(in the rows, 128 means zero)
Known rows, with every step that occurs
mozi/risud/letu/bulugo/tuzi/kulu: [ 78  72 174 134 162 133 125 133 133 105 162 147 113 142 143 139 143 117
  83 114 111 113 148 133 125 143  77 148 116  95 136  77 139 142 122 137
 113 144 127 153 118  78 130 169 154 111 124  94 142 134 117 114]
tuzi/kulu/mozi: [126 151  58 128  72 102 135  85  58 108  92 110 127 152 120 132 121 144
 146 100 155 101  92 116 131 155 158  86 113 138 113 120 140 111 193  99
 132 159 153 116 142 144 154 104 125  95 116 135 141  21 123 102]
mozi/risud/tinis: [132  90 105  99 150 125 143 146 167 119  91 105 188  76 141 115 131  95
 125  59 119 137 147 128 108 111  84 111 148 149 110  78 142  86  87 127
 125 106 127 129 121 132 138 168 115 137  97 155 105 169 161 157]
tuzi/kulu/mozi/risud/letu/bulugo: [113 122 145 121 114 136 129 125 125  84 102 121 141  63 158 144 116 112
 105 125 149 126 109 122 130 156  83 106 116 140 107  84 125 144 152 101
 142 148 121 141 144  36 159 146 167  75 122 101 144  90 120 128]
tinis/bulugo/tuzi/kulu: [117 126 116 162 123 125 139 148 111  77 155 153  92 231 100 143 143 130
 114 121 135  93 101 126 134 119 141 149 156  92 143 149 136 120 155 133
 115 159 154 142 143 152  99 108 118 117 119 128 160  92 120 120]
mozi/risud: [146 105 110 127 110 114 170 109 196 114 108 101 171  79  86 140 137  98
 143  54 119 122 152 145 119 135 139 134 134 128 128 118 174 107  90 135
 120  78 150 107 100 148 142 176 123 156  84 180  98 128 163 143]
mozi/risud/tinis/bulugo/tuzi: [133 101 160 134 182 142 129 219 199  92 124 122 149 130 132 128 150 104
  90 106 116 142 130 129 113 101  83 151 170 136 124 138 100 124  94 139
 118 122 109 154 137 124 110 143 108 115  91 154 125 197 144 176]
letu/risud/tinis/bulugo: [167 134 124 125 182 138  94 210 142  82  95 164 146 129 106 135 104 114
 138 184 154 139 150 136 106 103  96 133 185 128 128 127 168  86  88 160
 120 126 118 110 131 117  85 104  94 160 123 111 152 208 124 173]
bulugo/tuzi: [130 112  93 134 133 103 131 109 102 151 152 114 110 211 130 127 165 140
 137  99 117 128 146 138 134 127 166 153 139  99 151 139 163 112 111 144
 109 104 140 138 122 192 109 134 105 158  93 156 133 113 123 113]
kulu/tuzi/bulugo/tinis/risud: [ 97 119 202 142 108 143 165  81 153 201 150 159 111 208 102  78  87 118
 164 106  96 106 149 134 150 152 155 114 101 138 114 150  92 135 190 113
 124 164 129 136 117 177 140 119 147 119 173  98 130 107 104  67]
kulu/tuzi: [127 138  98 115 121  72 160  86 116 157 102 106 133 207  96 127 148 123
 157  74  98 122 149 138 113 146 164 118 141 141 157 139 131 112 132 113
  83  84 136 141 152 183  86 124  80 160 113 155 125 131  98  94]
letu/bulugo/tinis/risud: [161  94 221 151 143 168 130 132 166 123 165 204  74 219 125 111  70 114
 145 102 151 133 159 114 157 140 150 148 154 103 109 143 182 135 150 149
 148 171 149 139  80 152 136 143 161 133 138  63 199  93 140 123]
letu/bulugo: [171 103 116 139 154 128 122 131 156  98 137 152 112 191 112 149 112 105
 159 126 132 136 156 134 134 133 151 152 149 110 164 140 184  98 111 120
  94  95 129 135 120 157 106 119 107 159  90  97 177 109 111 130]
kulu/mozi/risud: [160 149 113 130  93 109 150 117 161 119  74  73 161  51 118 141 149 117
 136  69 134 129 121 139 142 148 152 110 120 153 119 146 147 144 131 112
 142 115 137 110 131 121 164 133 135 109  89 191 106  89 157 144]
tinis/risud/letu/bulugo/tuzi/kulu: [ 84  83 204 111 138 138 122 119  61 133 201 201  58 229 150 132  80 133
  90 171 125 131 140 112 128 134 105 133 120  84 141  87 121 140 163 148
 149 169 144 175 102 141 110 129 161 118 149  57 180  99 104 103]
mozi/risud/letu/bulugo: [140  95 154 117 169 133 142 125 194 121 128 138 164  72 127 151 126  78
 118 131 125 145 174 130 118 125  99 144 133 139 136  98 151 119  79 126
 111  87 134 148 114  73 114 162 136 143 102 116 133 181 152 162]
kulu/tuzi/bulugo/tinis/risud/letu: [ 63 132 199 119 119 141 158  68 127 232 163 141 129 177 138  83  87 119
 151 161 100 126 149 118 135 145 125 107  91 149  95 117  47 132 176 111
 130 147 139 151 129 131 126 142 141 115 180 101 111 142 105  89]
tuzi/bulugo/letu/risud: [150 135  63 153 107 145 110 100 119 121 153 144 134 112  72 117 113 164
 147 193 114 126 136 163 135 106 165 145  96 111 161 142 172 114  93 145
 127  77 113  55 107 162 144 123 131 178 167 146  78 155 130 110]
kulu/tuzi/bulugo/letu: [120 148  65 126 113 113 153  82 121 166 134 101 133 178  89 118 152 145
 155 130  70 115 122 141 125 124 170 130  96 139 177 137  69 126 131  83
  95  58  99  97 139 196 120 102  99 145 166 151  78 145  95  86]
letu/bulugo/tuzi/kulu/mozi/risud: [129 109 168 172 130 135 108 155 128  74 128 149  89 141 147 147 148 145
  90  86 125 109 102 148 152 165 118 138 115 114 135 140 154 166 174 136
 131 178  97 139 129 112 164 120 158  62 108  94 166  78 108  94]
bulugo/letu/risud: [170 144  74 127 114 121 108 108  96 115 129 140 112 118  88 120 143 167
 137 155 126 134 148 144 115 114 181 147 130  97 163 123 200 131  70 175
 132  70 129  68 111 164 114 115 124 200 144 149  92 142 147 146]
kulu/mozi/risud/letu: [123 161 111  97  98 102 155  99 149 150  79  49 172   4 153 140 157 115
 129 109 140 144 115 120 115 137 132  99 116 187  98 116  89 136 116 107
 153 115 131 139 132  80 140 134 134 110 108 193  84 120 165 160]
tuzi/kulu/mozi/risud/tinis/bulugo/letu: [164 146  96  99 102 153 113 200 120  61  83 109 145  48 154 131 134 133
  92 102 140 122  41  94 116 120  93  93 126 157  95 114  49 153 152  93
 166 169  92 113 165  72 158  99 131  56 159 131 116 105 156 176]
tuzi/bulugo/letu/risud/mozi: [119 149  72 137 126 134  65 120  79 159 117 138 135  52 137 129 111 162
 159 211 143 142 138 142 137 104 120 120  86 114 143 154 154 107  86 186
 122 109 129  97 124 160 156 116 140 169 158 128  97 171 105 108]

Rows
[142 116 180 124  93 147 151 100 144 155 155 165  98 187 122  89  94 123
 159  82 138 125 146 114 139 139 173 128 150 117  87 137 162 125 151 149
 163 158 169 137  96 170 142 147 146 141 145 122 148  79 160 124] => bulugo/tinis/risud
[136 150 181 150 173 116 103 160 161 129 126 106 107  79 177 152 163 128
  86 130 125 161 131 137 135 140 101 144 125 145 145 134 121 180 119 115
 145 145 101 162 139  83 135 134 143  93 103 128 130 141 114 150] => kulu/mozi/risud/letu/bulugo/tuzi
[198 165 102 131 131 133 106 167 140  63 131 154 111 135  63 145 130 148
 130 185 143 134 131 137 126  98 179 162 156 110 165 170 166 139  65 151
 135  78 119  83 115 113  95  96 117 189 140 142 111 170 140 181] => tinis/bulugo/letu/risud
[ 87 135 131 161 132 136 155  77 158 194 129 122 145 193 111  82 133 125
 176  97  98  95 136 148 156 147 152 129 115 132 114 133 136  94 165 102
  80 130 110 136 152 155 127 146 114 136 160 113 119 132 101  67] => kulu/tuzi/bulugo/tinis
[111 112 118 101 120 110 170  96 167 143 117  84 188  42 123 131 144  87
 127 100 123 138 154 128 106 118 116 120 132 142 113  95 127 103  72 124
 124  89 157 139 120  99 130 181 120 160 105 181  88 171 178 163] => mozi/risud/letu
[128 142  95 145 123 112 116  94 103 159 125 144 131 148  63 116 129 173
 144 177  84 120 146 171 124 124 160 140  98 120 176 141 145 134 102 139
 100  75  90  78 121 162 117 113 116 175 176 130  82 180  87  80] => kulu/tuzi/bulugo/letu/risud
[120 138  87 113 159 134  95 147  76 179 113 148 142 141 121 100 121 166
 130 197  74 131 140 155 102 104 104 119 104 141 158 105 106 108 106 127
 106  99  60  77 143 149 114 108  99 158 194 102  79 217  71  96] => kulu/tuzi/bulugo/letu/risud/tinis
[ 89 115 176 114 108 166 150  76 132 213 193 140 136 137 142  88  83 118
 157 169 142 136 143 112 142 119 131 112  95 136  63 119  72 102 158 123
 154 152 157 139 100 130 152 147 155 127 176 107 115 122 152 114] => tuzi/bulugo/tinis/risud/letu
[110 126 189  90 109 147 153  84 122 198 169 141 116 156 150  96  98 117
 143 126 142 144 146  95 118 121 144 119 139 131  73 100 117 124 139 139
 167 162 174 153 101 122 122 150 155 140 158 116 131 108 163 140] => bulugo/tinis/risud/letu
[115  99 200 112 167 133 114 138  99 152 192 179  69 206 160 139  98 129
  95 179 121 164 164 117 125 125 120 148 134 103 163 123 125 159 138 142
 152 130 138 169  97 157  91 131 143 133 124  77 177 140 105 132] => tinis/risud/letu/bulugo/tuzi
[ 98 134  84 137 121 109 173  82 137 166 118 108 158 180  87 120 127 116
 168 115  84 111 145 153 138 138 153 119 112 139 154 153 100 100 153  90
  70  89 124 116 145 202 115 124  95 143 129 139 116 132  82  72] => kulu/tuzi/bulugo
[106 142 130 142 143 116  92 132  44 125 151 121  73 172 192 146 140 152
 101 162 138 124 102 119 137 143  99 121 110 123 136 111 120 147 188 107
 129 187 116 167 158 105 123 107 142  83 139  72 188  75  87 100] => risud/letu/bulugo/tuzi/kulu/mozi
[158 173 124 125 128 127  56 185 104  92 102 139 105  76 122 160 124 152
 138 204 176 147 110 115 122  95 139 132 150 111 144 193 143 142  77 197
 138 125 144 125 138 116 102  91 119 168 126 133 130 180 119 168] => tinis/bulugo/letu/risud/mozi
[129 125 120 109 173 127 125 107 131 127 138 128 130 151 143 144 117  97
 149 160 139 151 160 121 119 118 116 140 149 128 144 111 148  99 105 107
 103  94 144 156 134 105  85 135 104 156 107  97 162 147 105 142] => risud/letu/bulugo
[109 124 118 153  77 111 140 119 106 114 109  98 116 111 140 132 163 146
  94  62 119 106  93 141 147 160 135 115 108 117 125 130 146 173 174 129
 143 171 126 127 130 120 171 134 150  71 122 158 118  57 136  96] => bulugo/tuzi/kulu/mozi/risud
[ 94 161 146 141 106 111 130 154 126 110 115  92 132  74 145 156 163 130
  75 134 146 120  80 120 132 147 109 115 120 144 110 143  75 176 163 108
 154 180 119 154 159  58 137 120 147  57 121 149 119 109 136 146] => tinis/bulugo/tuzi/kulu/mozi/risud/letu
[113 120 144  97 101 102 125 108  93 154 109 138 117 125 151 141  77 104
 154 126 156 150 133  91 131 137 140  88 130 126 128 161 112 122 140 170
 149 141 194 161 102 188 137 116 136 146  99 143 154  96 125 131] => tinis/risud/mozi
[132 148 149 139 166 129 108 232 167  86 100  97 138  77 173 136 163 121
  93 111 135 153  93 123 129 120  93 120 156 161 114 170  73 158 140 109
 151 170  88 147 154 100 134 106 113  73  91 155 138 144 133 177] => kulu/mozi/risud/tinis/bulugo/tuzi
[110 119 108 167 125 165 147  82 163 169 162 117 151 154 120  87 119 129
 188 121 134  99 145 139 151 128 150 139 110 123  91 133 149  82 142 106
 107 141 134 117 131 150 153 153 129 132 142 122 120 104 146 100] => tuzi/bulugo/tinis
[ 79 142 127 125  83  97 140 114  84 141 120  76 127  68 172 128 170 138
  84 101 130 118  97 131 122 150 107 108 101 132 105  92 100 152 159 120
 152 169 135 150 138  71 167 143 157  75 135 158  98  80 140 113] => bulugo/tuzi/kulu/mozi/risud/letu
[100 146 104 105  68 105 156  90 101 134  89  73 169  35 153 133 140 121
 116  96 148 114  95 119 118 148 102  82 101 153  86  82 111 126 155 105
 151 149 144 130 141  55 165 149 150  95 121 169  96  77 150 132] => tuzi/kulu/mozi/risud/letu
[151 114 135 112 167 143 142 199 214  75  99 124 182  92 109 129 121  74
 128  99 140 139 126 121 112 104  94 129 165 151 110 131  97 103  91 118
 118 122 123 142 139  95 118 135 105 119  92 152 131 182 160 191] => mozi/risud/tinis/bulugo
[176 117 117  95 147 156 128 193 187  79 115 118 163  70 124 130 147 114
 108  96 120 149 109 110 102  84  99 138 162 147 129 121  68 132  76 113
 138  99  99 120 132  90 116 133 111 131 123 155 100 172 172 209] => mozi/risud/tinis/bulugo/letu
[148  99 142 161 178 133 109 148 130 112 168 165  74 226 131 146 136 134
 121 137 115 132 167 145 141 124 147 170 142  94 184 149 188 132 121 144
  96 105 127 147 116 173  94 124 107 149  97  95 177 127  95 114] => letu/bulugo/tuzi
[150 117  32 130  95 145 141  89 115 151 154 112 145 144  92 110 137 145
 163 146 101 121 119 130 131 102 158 140  93 127 156 132 106 105 123  94
 117  71 129  82 116 194 144 126 110 159 149 151  80 106 131 119] => tuzi/bulugo/letu
[107 134 197 140 134 161 112 122 149 115 117 126 128  63 183 117 128 113
 105 104 165 112 104 119 148 162  84 120 112 141  52  81 137 149 170 114
 147 204 113 155 150  11 159 151 181  64 148  60 157  85 139 123] => tuzi/kulu/mozi/risud/letu/bulugo/tinis
[187 145  71 121 103 125 139 149 154  75 134 109 124 137  79 147 147 129
 141 131 135 128 107 108 115  95 175 149 151 118 156 165  93 135  94 107
 126  80 143 116 131 162  94  97  94 157 118 169 114 121 153 177] => tinis/bulugo/letu
[149 159  92 108 117 109  61 125  61 139  94 124 111  71 150 134 130 161
 139 168 148 146 136 115 118 109 149 122 134 104 144 137 194 133  72 202
 128 104 152 111 119 146 125 126 125 179 142 130 110 154 123 142] => bulugo/letu/risud/mozi
[124 165 140 158 155 131  64 224  59  91  97 157  94 159 155 132 125 165
  94 192 157 119  85 137 122 129  79 115 139 123 122 144 150 129 169 158
 149 220  94 123 158  98 118  83 123  82 147  78 173 124  93 127] => letu/risud/tinis/bulugo/tuzi/kulu/mozi
